Every row comes from one small tree of marks. Brackets hold a mark, then the marks that hang from it, in the order of their numbers. Every link used is in the known rows. Which tree was each row made from?
Known rows:
(q_134 (q_367 q_630)): -1.121 0.023 -2.747 0.246 0.384 0.519 1.913 -0.622 1.953 1.816 2.019
 0.061 -1.216 1.111 0.047 -0.211 0.557 2.446 -0.435 -2.525 -0.222 -2.840
 1.618 -0.707
(q_117 (q_584 q_367)): 1.379 -1.645 -2.602 -1.087 0.626 -0.512 0.108 -0.876 1.273 -0.073 -0.496
 -0.010 -1.573 2.032 -0.600 -0.754 -0.800 3.876 0.072 -1.649 -0.484
 -0.180 1.538 -1.609
(q_584 (q_367 q_554 q_630 q_652)): 1.371 -0.948 -0.890 0.456 -0.485 -0.703 2.177 -0.196 2.256 -0.085 1.550
 0.405 -0.562 0.684 -0.393 -0.942 -0.826 3.782 -1.794 -1.597 -1.574
 1.257 3.193 -0.962
(q_117 q_134 (q_584 (q_367 q_652) q_911)): 1.278 0.706 -1.985 -0.451 2.336 -3.548 1.186 -0.570 1.716 -0.461 -0.590
 0.051 -2.258 0.603 -1.465 -0.598 -3.116 6.728 -1.246 -0.411 1.415 1.522
 3.249 -2.095
(q_117 q_134 q_554 q_584): -0.726 1.562 -2.763 -0.497 2.145 -2.201 -0.293 -2.603 0.665 0.280 -1.815
 -0.978 -1.324 0.750 0.154 1.126 0.478 5.092 -0.036 0.955 1.445 -0.642
 2.082 -0.634
(q_134 (q_117 q_554 q_584)): -0.635 -0.107 -2.002 -0.067 1.511 -0.707 0.061 -2.308 0.557 0.651 -1.662
 -0.742 0.358 1.363 -0.242 0.011 0.408 5.558 1.096 -1.212 -0.753 -0.909
 1.072 -0.904
(q_584 (q_367 q_554 q_652)): 0.886 -2.078 -0.914 0.476 -0.159 -1.398 0.990 -1.036 1.471 -0.008 0.735
 0.220 -1.311 1.339 -0.319 0.175 -1.371 4.049 -0.869 -0.621 -0.931 2.533
 2.633 -1.088
(q_134 (q_367 q_584 q_630)): -0.093 1.148 -1.433 0.515 -0.152 1.003 3.184 0.138 2.425 1.464 1.720
 0.838 -1.365 0.862 -0.442 -0.406 -0.290 2.180 -0.917 -2.925 0.581
 -3.438 2.263 -1.071
(q_134 (q_117 q_554 q_584) q_367): -1.720 -0.242 -3.094 -0.036 1.962 -0.630 0.544 -2.590 0.682 1.596 -0.788
 -0.680 -1.362 1.756 -0.474 0.546 0.012 6.438 1.102 -1.901 0.306 -1.486
 1.131 -1.510
(q_134 (q_117 q_554 (q_584 q_367 q_911))): -0.332 -0.667 -3.018 -0.132 1.408 -2.507 0.140 -1.174 1.264 0.154 -1.358
 0.885 -0.936 1.512 -0.203 0.223 -1.430 6.252 0.535 -1.076 0.131 0.900
 2.177 -3.413
(q_631 q_630): -0.447 -1.462 -1.990 -0.124 0.214 0.228 0.573 -2.091 0.508 0.510 0.574
 -0.112 0.066 0.726 0.679 -0.075 0.595 2.845 -0.676 -0.770 0.283 -2.017
 2.889 -1.104
(q_117 q_554 (q_584 (q_367 q_630))): 0.387 -0.413 -3.658 -0.926 0.082 -1.022 0.628 -0.561 2.363 0.237 -0.229
 0.427 -0.895 0.892 0.192 -0.350 0.053 4.334 -0.718 -1.091 -0.772 -1.161
 2.108 -2.359
(q_652 (q_367 q_554)): -0.850 -0.447 -0.997 2.105 -0.653 -0.010 0.625 -1.982 -0.245 -0.040
 0.853 -0.855 -0.207 1.415 1.258 0.558 0.988 1.658 0.160 -0.575 0.308
 -0.502 0.656 -0.215
(q_584 (q_367 (q_134 q_117) q_652) q_911): 1.339 -1.492 -0.588 1.503 1.564 -1.840 2.562 0.506 2.819 1.157 0.752
 0.781 -0.623 0.897 -2.072 -1.142 -3.005 5.012 -0.358 -2.698 -2.104
 2.214 3.815 -2.235
(q_584 (q_367 q_554 q_630 q_652) q_911): 0.514 -0.150 -0.974 0.642 -0.581 -2.360 2.796 0.026 2.560 0.152 1.383
 1.231 -0.896 0.628 -0.053 -0.535 -2.205 4.069 -1.722 -1.303 -0.043
 1.777 3.867 -1.605
(q_652 (q_367 (q_584 q_911))): -0.532 1.134 -0.532 2.167 -0.698 -0.678 2.114 0.167 1.041 -0.047 0.781
 0.907 -0.509 1.208 0.735 0.100 -1.025 1.438 -0.268 -1.442 2.014 -2.099
 0.902 -1.856
(q_117 (q_134 (q_367 q_554 q_630 q_652))): -0.930 1.832 -1.345 1.108 1.787 -1.595 2.874 -1.592 1.672 1.225 1.534
 -1.030 -1.711 -0.152 -0.773 0.008 -0.324 5.364 -2.025 -1.190 0.865
 -0.179 3.575 0.451
(q_367 (q_134 (q_117 q_554)) q_584 q_630): 0.796 1.423 0.201 1.506 0.605 0.764 3.216 -0.163 2.774 2.092 0.412 0.628
 0.937 -0.029 -0.713 -0.862 0.031 2.853 -0.885 -2.838 -2.092 -1.786
 3.767 -1.118
(q_117 q_134 (q_584 q_367)): 1.403 -0.209 -2.826 -0.634 1.993 -1.346 -0.082 -0.934 0.946 -0.605
 -1.061 -0.686 -2.403 1.187 -0.947 -0.145 -0.501 5.309 -0.802 -0.559
 0.688 0.185 2.633 -1.348
(q_652 (q_367 q_134 q_554)): -0.064 -0.410 -0.429 2.512 -0.080 0.091 1.436 -2.236 0.927 1.336 0.957
 -0.985 -0.079 1.164 0.236 0.169 -0.001 0.979 -0.369 -1.182 -0.846
 -0.092 2.124 0.277
(q_584 (q_367 q_554) q_911): -0.302 -1.046 -1.826 0.586 -0.419 -2.410 0.664 -1.241 1.404 0.131 -0.118
 1.172 -1.467 1.572 0.491 1.168 -1.221 3.045 -0.329 -0.259 0.955 2.123
 2.938 -2.109
(q_652 (q_367 (q_584 q_911) q_630)): -0.198 2.187 -0.335 1.837 -1.132 0.074 3.055 0.965 1.869 0.230 1.777
 1.187 0.193 0.554 0.766 -0.973 -0.493 1.211 -1.322 -2.247 1.178 -3.119
 1.452 -1.846
(q_134 q_117 (q_367 q_554)): -1.424 -0.952 -1.464 1.486 0.864 0.027 1.128 -2.323 0.268 1.598 0.266
 -0.318 -1.171 1.488 -0.203 0.667 0.307 4.314 0.466 -2.360 -0.316 -0.022
 2.056 -0.312

Which tree is each row?
-0.387 0.461 -1.314 1.671 1.182 0.093 2.041 -0.844 2.313 2.234 0.850
 -0.124 1.213 0.084 -0.072 -0.706 0.655 3.108 -0.508 -2.186 -2.792
 -1.230 3.178 -0.605 => (q_367 (q_134 (q_117 q_554)) q_630)
1.353 -1.867 -1.154 0.815 0.184 -0.690 1.186 -1.435 2.158 1.078 0.134
 0.117 -1.377 1.278 -0.668 0.479 -0.830 2.016 -0.881 -1.091 -1.495 2.231
 4.195 -0.943 => (q_584 (q_367 q_134 q_554))
0.347 1.819 0.364 2.272 -1.753 1.077 2.784 -0.703 0.967 0.170 1.398
 0.178 0.245 0.577 0.874 -0.774 0.584 1.263 -1.427 -2.196 0.454 -2.092
 1.822 -0.205 => (q_652 (q_367 q_554 q_584 q_630))
-0.215 2.514 0.389 2.495 -1.422 -0.438 3.264 -0.363 1.355 0.242 1.207
 0.882 0.311 0.549 1.018 -0.325 -0.475 1.627 -1.575 -1.872 1.785 -1.911
 2.458 -0.913 => (q_652 (q_367 q_554 (q_584 q_911) q_630))
-0.884 3.578 -1.671 0.685 1.469 -1.424 3.357 0.373 2.349 1.236 1.346
 0.881 -2.475 0.034 -0.511 0.127 -1.078 3.794 -1.949 -1.941 3.037 -2.595
 3.803 -1.711 => (q_117 (q_134 (q_367 (q_584 q_911) q_630)))
2.295 0.540 0.652 0.628 1.554 0.754 3.612 -1.061 2.488 1.935 0.719
 -0.913 1.176 0.191 -2.522 -3.069 -2.087 5.797 -0.749 -4.309 -3.224
 -0.727 3.570 0.769 => (q_367 (q_134 (q_117 q_584)) q_630 q_652)
1.787 -0.154 1.323 0.826 1.838 -0.724 2.481 -2.799 1.402 1.867 -0.961
 -1.546 0.359 0.966 -2.669 -1.365 -2.329 6.238 -0.155 -2.693 -1.901
 2.009 4.201 1.315 => (q_367 (q_134 (q_117 q_584)) q_554 q_652)
0.163 -0.472 -2.700 0.268 -0.216 -1.148 1.749 0.695 2.590 0.245 1.479
 1.545 -0.916 0.873 0.364 -0.522 -0.656 2.472 -1.022 -1.815 -0.170
 -0.778 2.598 -2.677 => (q_584 (q_367 q_630) q_911)
-1.620 0.765 -2.233 0.920 2.060 -1.369 0.718 -2.593 0.482 1.099 0.113
 -0.897 -2.830 0.751 -0.263 1.782 0.617 3.991 -0.877 0.010 1.985 0.256
 2.812 -0.097 => (q_117 (q_134 (q_367 q_554)))
1.596 -0.307 -1.318 0.716 0.482 -1.604 3.715 0.947 4.199 1.439 2.113
 1.191 -0.783 0.292 -1.428 -1.446 -2.827 3.361 -2.006 -2.461 -1.848
 0.873 4.236 -1.880 => (q_584 (q_367 q_134 q_630 q_652) q_911)
2.160 -1.300 -1.227 0.583 0.217 -0.277 3.148 0.873 3.994 1.236 2.447
 0.458 -0.500 0.262 -1.716 -1.931 -1.727 2.928 -1.880 -2.711 -3.232
 0.398 3.654 -0.973 => (q_584 (q_367 q_134 q_630 q_652))
-0.699 0.767 -0.831 0.435 0.451 -1.920 3.398 -0.118 2.750 1.440 1.245
 1.326 -2.073 1.052 -1.119 0.333 -3.205 3.953 -0.651 -1.937 2.368 -0.906
 2.337 -1.764 => (q_134 (q_367 (q_584 q_911) q_652))
-1.412 2.294 -2.643 -0.049 2.283 -3.737 0.305 -2.508 1.088 0.438 -2.149
 -0.513 -1.583 0.550 0.472 1.623 -0.626 5.596 -0.141 1.336 3.070 -0.271
 2.675 -1.465 => (q_117 q_134 q_554 (q_584 q_911))
-1.460 0.811 -3.084 -0.010 1.596 0.053 1.692 -1.677 1.425 1.811 0.130
 -0.392 -0.765 0.937 -0.454 -0.645 0.554 6.434 0.094 -3.075 -0.483
 -2.586 1.522 -1.384 => (q_134 (q_117 q_554 q_584) (q_367 q_630))
0.901 -0.624 -1.245 0.087 0.935 -2.034 0.811 -1.788 0.337 0.064 -1.424
 0.434 -1.105 1.838 -0.836 -0.044 -1.781 6.298 0.159 -1.898 0.305 2.009
 3.551 -1.783 => (q_134 (q_117 (q_584 (q_367 q_554) q_911)))
0.084 1.263 0.204 0.724 -0.285 -0.210 4.020 -0.646 2.388 1.474 1.729
 0.581 -1.228 0.477 -1.326 -0.519 -1.479 3.858 -1.701 -2.715 0.757
 -1.048 3.458 -0.247 => (q_134 (q_367 q_554 q_584 q_630 q_652))
0.257 -0.808 -0.678 3.132 1.056 1.083 1.630 -0.882 0.844 1.390 1.375
 -0.943 0.647 1.072 -0.417 -1.132 0.194 2.254 0.372 -2.804 -2.582 -1.205
 1.400 -0.580 => (q_652 (q_367 (q_134 q_117)))
0.205 2.372 0.647 0.815 -1.185 -0.979 3.165 -0.541 1.777 0.971 0.163
 1.234 0.010 0.459 0.121 0.266 -1.248 1.977 -1.295 -1.540 1.836 -0.869
 3.999 -0.422 => (q_367 q_554 (q_584 q_911) q_630)
0.322 0.720 -0.280 2.607 -0.604 0.921 2.643 -1.514 1.645 1.344 1.869
 -0.778 0.645 0.412 0.411 -0.742 0.291 0.911 -1.275 -2.168 -1.374 -1.099
 2.775 0.573 => (q_652 (q_367 q_134 q_554 q_630))
-0.225 0.327 -0.135 1.512 0.848 0.256 2.217 -1.639 0.508 1.382 0.169
 0.353 -1.295 1.417 -0.912 0.312 -0.389 4.091 -0.181 -2.975 0.770 -0.447
 2.607 -0.726 => (q_134 q_117 (q_367 q_554 q_584))
-0.525 0.679 -0.987 2.276 -0.980 0.853 1.623 -1.149 0.463 0.229 1.749
 -0.652 0.472 0.745 1.296 -0.740 1.319 1.431 -0.765 -1.632 -0.506 -1.682
 1.342 -0.010 => (q_652 (q_367 q_554 q_630))
0.345 2.034 -1.841 -0.334 2.423 -0.853 2.801 -1.183 2.003 1.042 0.931
 -1.153 -2.165 0.008 -1.691 -1.125 -1.135 6.847 -1.608 -2.251 0.766
 -1.769 2.829 0.138 => (q_117 (q_134 (q_367 q_630 q_652)) q_584)
0.965 1.638 0.934 2.711 -1.054 1.237 3.759 -0.525 2.113 1.194 1.591
 -0.216 0.541 0.266 -0.316 -1.093 -0.309 0.606 -1.870 -2.626 -0.586
 -1.751 3.459 0.134 => (q_652 (q_367 q_134 q_554 q_584 q_630))
-1.507 1.470 -3.155 -0.427 3.027 -2.800 0.925 -2.455 1.482 0.907 -0.579
 -1.237 -2.641 0.399 -0.991 0.901 -1.102 7.439 -0.511 0.128 1.947 -0.196
 2.027 -1.186 => (q_117 (q_134 (q_367 q_652)) q_554 q_584)
0.999 0.792 0.942 2.767 -0.389 0.536 2.640 -1.281 1.581 1.138 0.775
 -0.300 -0.322 0.879 -0.375 0.071 -0.653 0.684 -1.110 -1.851 0.113
 -0.552 2.805 -0.052 => (q_652 (q_367 q_134 q_554 q_584))
-1.262 -0.319 -2.430 0.029 2.279 -1.201 1.357 -2.099 1.162 1.485 -0.386
 -0.779 -1.168 1.124 -1.268 -0.220 -1.321 7.802 0.738 -2.135 -0.231
 -0.421 1.272 -1.297 => (q_134 (q_117 q_554 q_584) (q_367 q_652))
0.915 0.089 -1.131 1.095 -0.092 -1.522 2.920 -0.397 3.063 1.394 0.855
 1.341 -1.020 0.431 -0.651 -0.090 -1.542 2.241 -1.848 -1.689 -0.743
 1.348 5.372 -1.484 => (q_584 (q_367 q_134 q_554 q_630) q_911)
-1.044 -0.695 -1.415 0.726 0.734 -1.213 2.176 -2.161 1.327 1.502 1.059
 -0.388 -1.977 1.289 -0.671 0.790 -1.219 4.267 -0.397 -1.251 0.525 0.751
 2.122 -0.193 => (q_134 (q_367 q_554 q_652))
1.339 0.026 -0.256 0.907 0.353 0.049 3.454 -0.281 3.313 2.006 1.887
 -0.277 0.448 0.005 -1.361 -1.518 -1.480 2.476 -1.305 -2.513 -2.424
 -0.766 3.418 0.436 => (q_367 q_134 q_630 q_652)
-0.737 0.589 -1.476 3.095 0.777 0.631 2.218 -0.586 1.874 1.655 1.807
 -0.444 1.415 -0.138 0.558 -1.247 1.136 2.728 -0.441 -2.476 -2.871
 -2.101 1.612 -1.191 => (q_652 (q_367 (q_134 (q_117 q_554)) q_630))
-0.638 -0.114 -1.988 0.444 0.658 -0.250 3.036 -0.297 2.667 1.690 2.568
 0.081 -1.110 0.499 -0.747 -0.866 -1.058 3.863 -0.887 -2.550 -0.563
 -1.907 1.833 -0.578 => (q_134 (q_367 q_630 q_652))
-0.150 1.331 0.530 0.907 -0.606 -1.702 2.063 -1.573 1.170 0.736 -0.518
 1.223 -0.866 1.259 0.081 1.188 -1.499 2.151 -0.681 -0.517 2.417 0.461
 3.417 -0.844 => (q_367 q_554 (q_584 q_911))
1.368 1.415 1.532 0.652 -1.097 -0.047 3.370 -0.582 2.053 0.603 1.128
 0.532 0.280 0.034 -0.850 -0.919 -1.200 3.139 -1.697 -2.000 -0.076
 -0.353 3.550 0.499 => (q_367 q_554 q_584 q_630 q_652)
0.841 0.341 0.722 1.776 1.397 -0.744 2.949 -0.534 2.701 2.045 0.148
 0.361 0.596 0.205 -1.649 -0.568 -1.758 4.373 -0.516 -2.028 -1.735 0.324
 3.154 -0.940 => (q_367 (q_134 (q_117 q_554)) q_584 q_652)
-2.462 -0.989 -3.235 1.188 1.653 -0.604 0.637 -1.771 0.682 1.788 0.356
 0.038 -0.810 1.303 0.479 1.012 0.787 4.688 0.869 -1.296 -0.341 -1.155
 0.904 -1.988 => (q_134 (q_117 q_554) q_367)
1.255 0.083 -1.904 -0.008 0.767 -0.751 2.120 0.435 1.722 0.286 -0.019
 0.870 -0.339 1.357 -0.689 -1.830 -1.384 5.720 -0.415 -3.366 -0.975
 -0.815 2.985 -2.299 => (q_134 (q_117 (q_584 (q_367 q_630) q_911)))
-0.899 1.569 -2.084 -0.162 2.439 -1.356 0.685 -3.388 0.390 0.996 -1.131
 -1.521 -3.079 1.237 -0.920 1.053 -0.270 5.863 -0.666 -0.470 2.560
 -0.035 3.124 0.553 => (q_117 (q_134 (q_367 q_554)) q_584)
